Every row comes from one small tree of marks. The marks that hang from a mark follow it in brackets, in the order of their numbers. Every link used is in the known rows. Which tree was each row made from?
(in the rows, 128 means zero)
Known rows
J927[J486[J777[J512[J318]]]]: [158 119 139  60 135 145 118 140 134 156 112 147 128 190 169 164]
J318[J512[J927]]: [142 171  94 169 105 141 130 123 138 166 124 100 115 127  84 130]
J777[J486]: [142 189 132  96  93 178 131 124 164 145  88 124 121 169 123 153]
J927[J486[J777]]: [158 147  93  68 113 142 133 118 161 173 125 169 100 177 141 166]
J512[J318 J777[J927[J486]]]: [141 135 156 134 113 125 131 139 155 107 154 126 170 114 132 119]
J512[J194 J318]: [148  94 133 177 126 127  72 153 113  85 135 138 131 115 130 124]
J777[J512[J318] J927]: [158 190 169 113 162 171 127 189 153 113 112  67 140 166 130 165]
J777[J486 J512[J194] J927]: [133 190 166  92 136 169 154 189 150 142  71  70 130 167 141 182]
J512[J318 J777 J927[J486]]: [119  76 143 169  80  80 108  86 122 110 160 160 168 105 140  81]
J194[J512[J486 J777]]: [ 92 140 135 134 128 130 148 109 111 105 109 163 132 122 141  64]
J927[J486[J777[J512]]]: [154 161 110  43 130 151 142 136 150 190 101 151 103 205 152 177]
J486[J777[J512[J194] J927]]: [143 151 131  79 179 154 144 192 135 133 122  97  83 169 144 197]
J777[J512[J194]]: [139 148 120 138 137 145 115 167 116 140 105 126 110 160 126 151]
J512[J194 J318 J486 J777[J927]]: [102  74 169 173 149 102 120 141 101  42 180 117 163  51 130  85]
J486[J777[J512[J194 J318]] J927]: [143  56 110 110 183 124 101 157  96 129 125 125  78 144 145 180]
J512[J318 J927[J486]]: [145 113 135 154  90  95  96 103 139 136 128 143 159 129 140 113]
J927[J486]: [155 179 101 113  96 137 126 118 165 171 109 162 128 164 123 141]

Write each row's tree
[126 183 158  98 104 168 165 140 167 115 125  97 139 134 119 146] | J512[J777[J486 J927]]
[121  28 103 127 175  91  98 116  89 100 155 147  97  85 135 138] | J512[J194 J318 J486[J777 J927]]
[129 108 106 168  90  74 109 113 126 154 119 161 136 116 133 121] | J512[J194 J927[J486]]
[137 124 154  84 171 145 129 142 144  80 159 104 126 119 144 148] | J512[J318 J486[J777[J927]]]
[102 133 131 161 109 110 135 113 116 116 109 148 120 136 140  78] | J194[J512[J777 J927]]
[139 182 118  75 138 171 155 133 151 188  65  97 101 188 118 185] | J777[J486[J927] J512]
[112 111 169 142 141 114 110 112 106 100 129 103 156 128 142  97] | J777[J512[J318 J486 J927]]
[116  66  77 109 170 101 125 114 105 134 148 154  70 102 121 151] | J512[J194 J486[J777 J927]]
[138 192 108 133 103 144 177 140 162 178 135 108 153 113  93 132] | J318[J512[J777[J927[J486]]]]
[ 94  79  75 184 141 100 149 107  79 145 155 130 118  48  74  94] | J318[J512[J194 J486[J927] J777]]
[109 154 138 126 137 121 136 106 120 136 120 112 131 141 126 111] | J777[J512[J486 J927]]
[111 178 125 145 135 150 176 132 137 126 159  87 148  80  80 107] | J318[J512[J486 J777[J927]]]
[ 92  62  94 168 144  88 131  98  88 107 165 156 111  62  99  96] | J512[J194 J486[J927] J777]
[117 140 154 138 146 137 108 132 117  95  82 140 148 134 157  81] | J194[J512[J318 J486]]
[ 94  78 145 163  72 101 124 102 109 105 135 140 134  98 135 102] | J512[J194 J777[J486] J927]
[115 155 102 162 114 124 141  98 123 152 131 104 136  97  89  99] | J318[J512[J486 J927]]
[110  87 156 152 121 124 108  97 103  64 177 150 161  80 122  71] | J512[J318 J486 J777]
[146  80 126 107 105  97 102 103 139 136 141 155 131 142 161 137] | J512[J318 J927[J486[J777]]]
